Every row comes from one small tree of marks. The marks that hang from a mark follow it in brackets, in alphabetical order. Every link used is in the known rows. Which tree was each row made from?
Known rows:
gominim(feman(gova kozit) satub(rufuvo)): [ 1.35  2.61 -0.21 -3.29  0.01  1.93 -2.31 -1.85  0.03  0.61  0.54 -2.05
 -0.43 -0.74 -1.49  5.37  0.56  5.62  0.93 -3.29 -0.72 -4.30  1.14 -0.52]
kozit(feman(gova(peba))): [ 1.43  3.73 -3.16 -2.51  1.01  1.68 -2.88 -3.79  0.14  0.04  0.29 -1.93
 -0.52  0.45 -0.32  5.75  1.59  0.97 -2.11 -0.79 -0.95 -2.13  2.49  0.45]
feman(gova(peba) kozit): [ 1.11  3.67 -2.68 -1.71  2.08  2.56 -2.40 -3.35 -0.59 -0.38  1.06 -1.11
 -0.85  0.47  0.25  6.89  1.73  4.68 -0.90 -1.99 -0.44 -3.32  0.62 -1.18]
gova(peba runu): [ 1.60  4.85 -3.03  0.00  2.07  3.06 -0.10 -3.61 -0.19 -1.48 -0.12 -2.81
 -0.28  0.42  0.29  4.50  1.60 -5.35 -1.67 -1.37 -1.82 -3.26  3.05 -0.93]
runu(gova(feman)): [ 1.17  2.83 -2.98 -2.62  0.91  1.82 -2.93 -3.12  0.00  0.91  0.47 -1.79
 -1.28 -0.26 -2.09  2.99  0.93 -6.17 -0.77 -3.47 -0.12 -3.10  1.11  0.99]
gominim(feman(gova(runu) kozit) satub): [ 0.11  4.17 -1.63 -4.14 -0.67  2.24 -1.88 -2.44 -0.22 -1.06  0.64 -2.15
 -1.56 -0.66 -0.39  5.92  1.07  2.42 -0.67 -2.14 -1.14 -4.70  4.09 -1.14]
kozit(feman(gova(peba runu))): [ 1.15  4.54 -3.66 -2.35  0.24  2.18 -1.92 -4.15 -0.06 -0.78  0.57 -1.96
 -0.76  0.60  0.04  6.29  1.80 -2.81 -2.94  0.21 -1.58 -2.36  3.51  0.20]
gominim(feman(kozit) satub): [ 0.69  3.82 -1.21 -3.37  1.19  1.69 -2.38 -1.68 -0.07 -0.12 -0.56 -2.94
 -1.06 -0.62 -0.84  3.29  0.48  3.29  1.11 -3.52 -0.30 -4.19  2.73  0.08]
peba(fali gominim(feman(gova(runu)) satub)): [ 1.37  3.30 -1.83 -3.79 -0.31  0.88 -2.44 -2.78 -0.01 -0.24  1.89 -0.75
  0.71 -1.18 -2.90  4.97  0.19 -0.12 -0.77 -0.08 -1.66 -4.67  5.56  0.54]
feman(gova(peba(gominim) runu) kozit): [ 1.56  4.78 -3.69 -1.28  0.64  2.18 -2.43 -3.78 -1.06 -0.58  1.88 -0.44
 -1.18  0.41  0.33  8.24  1.26  0.57 -2.11 -0.69 -1.41 -2.64  1.88 -0.20]
peba(fali): [ 0.78  2.68 -0.92 -1.82  3.43  0.79 -0.86 -2.95  0.25  0.29  1.23 -1.26
  1.87 -0.22 -2.50  1.50  1.06 -0.24  0.24 -2.14 -0.80 -3.97  1.76 -0.55]
satub(gominim(feman(kozit)) rufuvo): [ 1.22  2.42 -1.08 -1.00  1.12  1.21 -1.13 -1.74 -0.19  1.68 -0.21 -2.19
 -0.17 -0.25 -1.76  0.58 -1.81  1.43  3.68 -6.78 -0.31 -3.38 -2.27 -0.20]
fali(peba(gominim(feman(kozit)))): [ 1.51  1.88 -2.73  0.18  0.34 -0.43 -2.30 -1.59 -0.46  0.13  1.97 -1.28
 -1.73 -0.33 -3.07  3.05  0.03  2.95  0.51 -2.95 -0.38 -3.73  1.41  2.21]
peba(fali gominim(feman satub)): [ 1.74  3.04 -1.43 -3.20  1.35  0.32 -2.78 -2.17  0.09  0.68  0.82 -1.49
  1.16 -1.33 -3.25  2.90 -0.36  0.76  0.91 -1.48 -1.07 -4.24  4.24  1.76]
gova(feman(kozit) peba(gominim(satub)) runu): [ 2.73  4.89 -4.00 -3.51  0.79  3.02 -3.56 -3.39 -1.45 -0.12  0.41 -2.28
 -0.93  0.03 -0.18  8.89  1.00 -7.64 -1.70 -0.06 -0.96 -2.87  2.93  3.25]
fali(peba(gominim(feman(gova) satub))): [ 2.60  1.59 -1.92 -2.23 -0.68  0.16 -3.22 -1.44  0.03 -0.54  2.08 -1.33
 -1.41 -1.18 -3.27  4.23  0.02  2.71 -0.61 -1.90 -1.54 -3.96  4.50  0.67]
fali(peba(gominim(feman))): [ 2.09  1.60 -2.33  0.37  0.27 -0.54 -2.04 -1.55  0.05  0.06  1.72 -1.59
 -1.34 -0.51 -3.58  1.83 -0.07  0.66  0.35 -2.77 -0.95 -3.77  2.63  1.74]
gova(peba(gominim) runu): [ 2.63  5.21 -3.75  0.12  1.47  2.10 -1.26 -3.43 -0.45 -0.69  0.57 -1.93
 -0.36  0.17 -0.21  5.10  0.81 -5.81 -1.70 -0.89 -2.07 -2.39  3.20  0.51]
fali(peba(gominim)): [ 2.73  2.09 -2.07  0.00  1.59 -0.48 -2.12 -1.73 -0.23  0.26  2.49 -0.96
 -0.70 -0.30 -3.09  2.25  0.06 -1.07 -0.42 -2.42 -1.48 -2.65  2.14  0.77]
satub(gominim(feman(gova kozit)) rufuvo): [ 1.14  2.03 -1.01 -1.89  0.28  1.22 -1.72 -1.97 -0.17  1.65  0.72 -1.34
 -0.59 -0.40 -1.78  2.60 -1.49  3.87  2.81 -6.36 -0.56 -3.74 -1.86 -1.09]
satub(gominim rufuvo): [ 2.46  2.58 -0.50 -1.25  2.61  1.00 -0.88 -1.81  0.11  1.93  0.34 -1.76
  0.97 -0.32 -1.66  0.06 -1.60 -2.42  2.34 -6.08 -1.50 -2.25 -1.42 -1.60]

Write each row's tree:
[-0.30  3.23 -3.10 -1.34  0.05  2.79 -0.80 -3.93 -0.42 -1.48  1.07 -1.55
 -0.55  0.07 -1.00  6.50  1.72  2.05 -0.62 -1.01 -0.28 -5.66  2.40 -0.18] -> gominim(feman(gova(peba(fali) runu) kozit))
[ 1.48  3.32 -3.55 -0.38  1.69  1.54 -2.22 -3.36 -0.62  0.07  0.54 -1.32
  0.45 -0.14 -1.89  5.03  0.44  1.43  0.64 -1.19  0.12 -4.17  1.41  2.48] -> gova(peba(fali gominim(feman(kozit))))
[ 3.62  3.60 -3.21 -3.33  1.64  2.30 -4.47 -2.82 -0.54  0.82 -0.18 -2.59
 -0.21 -0.44 -1.31  6.50  0.53 -5.12 -1.10 -0.92 -0.88 -2.76  3.41  2.93] -> gova(feman peba(gominim(satub)))
[ 3.45  1.36 -1.22 -0.99  0.26  0.15 -2.21 -1.09  0.10  0.32  1.43 -2.03
 -0.26 -1.15 -3.78  2.70 -0.29 -0.71  0.53 -2.41 -1.51 -3.58  2.64  1.81] -> fali(peba(gominim(feman satub(rufuvo))))
[ 2.94  4.86 -2.79 -2.77  0.54  2.74 -2.50 -3.37 -0.37 -1.00  1.22 -1.34
 -0.46 -0.49 -0.03  7.62  1.10 -2.13 -2.76  0.07 -2.64 -2.78  5.05 -0.90] -> feman(gova(peba(gominim(satub)) runu))
[ 1.61  4.13 -4.05 -2.46  0.35  1.35 -2.45 -4.55 -0.42 -0.16  1.57 -0.68
  0.51  0.18 -1.19  6.92  1.25 -3.71 -2.93  1.77 -1.48 -2.44  3.66  1.95] -> kozit(feman(gova(peba(fali gominim) runu)))
[ 1.70  2.23 -2.70 -2.14  2.88  2.56 -2.32 -3.85 -0.26  0.12  0.30 -2.38
  1.29  0.10 -2.25  4.88  1.53 -4.83 -0.49 -0.62  0.05 -4.60  1.55  2.03] -> gova(feman peba(fali))
[ 2.32  2.93 -1.06 -2.96 -0.26  0.67 -3.48 -1.82 -0.31  1.54  1.17 -1.07
 -0.48 -0.95 -2.09  5.66 -0.32  4.70  0.66 -2.71 -1.06 -3.20  1.59  1.30] -> peba(gominim(feman(gova kozit) satub(rufuvo)))
[ 2.82  4.06 -4.76 -3.68  0.62  3.37 -4.84 -3.46 -1.18  0.76  0.22 -1.42
 -1.54 -0.51 -0.95  7.48  0.71 -6.49 -1.42 -1.38  0.01 -2.21  1.46  3.39] -> runu(gova(feman(kozit) peba(gominim(satub))))
[ 0.26  3.29 -2.18 -1.91  1.32  1.03 -1.80 -1.92 -0.31  0.77 -0.24 -2.24
 -1.37 -0.14 -1.03  0.94 -1.56  2.24  2.89 -6.48 -0.10 -3.71 -0.05 -0.57] -> satub(gominim(feman(kozit)))
[ 0.81  4.61 -3.10 -1.49  1.19  3.03 -1.28 -3.78 -0.74 -1.40  1.28 -1.22
 -1.17  0.53  0.74  7.67  2.06  0.44 -2.11 -1.18 -1.18 -3.38  1.71 -1.64] -> feman(gova(peba runu) kozit)
[ 2.50  3.42 -1.19 -3.67  2.79  0.41 -2.81 -2.34 -0.20  0.77  1.48 -0.69
  1.98 -1.09 -2.67  3.46  0.05 -1.23 -0.15 -0.78 -1.53 -2.91  3.61  0.80] -> peba(fali gominim(satub))
[ 1.47  3.24 -3.06 -2.02  2.27  2.70 -3.03 -3.28 -0.82  0.46 -0.16 -2.69
 -0.76  0.72 -0.55  6.41  1.58 -1.95 -0.29 -2.21  0.54 -3.57 -0.05  2.13] -> gova(feman(kozit) peba)
[ 1.35  3.32 -1.82 -3.43  1.41  0.58 -3.08 -2.13 -0.47  0.74  1.04 -1.09
  0.79 -0.97 -2.80  4.29 -0.20  2.38  1.09 -1.40 -0.36 -4.22  2.87  2.39] -> peba(fali gominim(feman(kozit) satub))
[ 2.04  2.99 -5.05 -2.28  1.17  2.87 -3.95 -4.23 -1.11  0.86  1.24 -0.43
 -0.19 -0.13 -2.24  6.63  0.88 -6.60 -1.00 -0.83  0.57 -3.05 -0.01  4.04] -> runu(gova(feman(kozit) peba(fali gominim)))
[ 0.99  4.32 -4.21 -0.31  0.82  2.28 -0.92 -3.92 -0.85 -0.85  0.91 -1.46
  0.17 -0.05 -1.40  5.82  0.74 -3.78 -0.50 -0.24 -0.75 -4.41  2.58  2.46] -> gova(peba(fali gominim(feman(kozit))) runu)
[ 1.12  4.08 -3.79 -1.73  1.40  3.33 -1.79 -3.88 -1.01 -0.62  0.23 -2.80
 -1.14  0.77  0.05  7.20  1.85 -6.84 -1.41 -1.25 -0.31 -3.81  1.17  1.82] -> gova(feman(kozit) peba runu)
[ 1.42  5.11 -4.25  0.18  0.18  2.24 -1.49 -3.39 -0.79 -0.75  0.14 -2.17
 -1.52  0.21 -0.37  5.85  0.55 -2.63 -0.59 -1.46 -0.96 -3.57  2.61  1.96] -> gova(peba(gominim(feman(kozit))) runu)
[ 1.91  2.37  0.26 -3.22 -0.08  1.80 -2.02 -1.74  0.68  0.40  0.19 -2.47
 -0.01 -1.07 -2.06  3.77  0.48  3.35  0.63 -3.21 -1.36 -4.51  2.88 -1.25] -> gominim(feman(gova) satub(rufuvo))
[ 2.79  4.38 -4.46 -0.41  1.22  2.49 -2.85 -3.58 -0.33  0.17  0.39 -1.11
 -1.00 -0.49 -1.09  4.41  0.41 -4.87 -1.21 -2.24 -0.95 -1.75  1.64  0.94] -> runu(gova(peba(gominim)))
[ 0.16  2.96 -2.60 -2.00 -0.12  0.10 -1.92 -3.33 -0.57  0.32  2.51  0.16
 -0.01 -0.33 -2.70  5.18  0.30  2.19 -0.23 -0.86 -0.81 -4.55  2.34  1.26] -> peba(fali gominim(feman(gova(runu) kozit)))
[-0.07  3.95 -3.22 -0.99 -0.46  2.76 -1.17 -3.51 -0.37 -1.42  0.50 -2.15
 -1.84  0.22 -0.07  6.37  1.52  2.52 -0.70 -2.02 -0.77 -5.01  2.45 -0.50] -> gominim(feman(gova(peba runu) kozit))
[ 0.80  2.72 -1.53 -1.59 -0.48  1.63 -0.74 -2.35 -0.28  0.91  0.89 -1.45
 -0.72 -0.24 -1.36  2.85 -1.29  0.59  2.01 -5.72 -1.03 -3.82 -1.02 -1.39] -> satub(gominim(feman(gova(runu) kozit)) rufuvo)
[-0.13  3.50 -2.62 -2.52 -0.28  1.56 -1.50 -2.47 -0.39 -0.05  0.79 -1.54
 -1.80 -0.18 -0.57  2.93 -0.98  1.58  1.40 -5.29 -0.82 -4.06  1.20 -1.72] -> satub(gominim(feman(gova(runu) kozit)))
[ 3.39  4.01 -3.55 -1.19 -0.01  3.27 -2.85 -3.01 -0.03  0.36 -0.46 -2.03
 -0.70 -1.17 -1.70  4.77  0.08 -4.90 -0.33 -2.21 -1.09 -2.66  2.07  1.79] -> runu(gova(peba(gominim(feman satub(rufuvo)))))
[-0.44  2.80 -1.66 -1.81  0.19  0.82 -2.10 -2.46  0.02  0.25  0.85 -1.56
 -1.68 -0.02 -1.26  3.91  0.77  7.38  0.67 -3.94 -0.05 -4.59  1.28 -0.76] -> gominim(feman(gova kozit))
[ 1.75  2.05 -0.74 -0.84  1.08  1.05 -0.81 -1.77  0.44  1.58 -0.44 -2.57
  0.09 -0.54 -2.31 -0.47 -1.88 -0.57  3.22 -6.72 -1.04 -3.56 -0.75 -0.83] -> satub(gominim(feman) rufuvo)
[ 1.45  3.58 -4.59 -1.97  1.00  3.72 -3.37 -3.91 -0.84  0.26  0.00 -1.94
 -1.65  0.13 -0.67  6.10  1.48 -5.96 -1.17 -2.50  0.62 -3.02 -0.21  2.00] -> runu(gova(feman(kozit) peba))
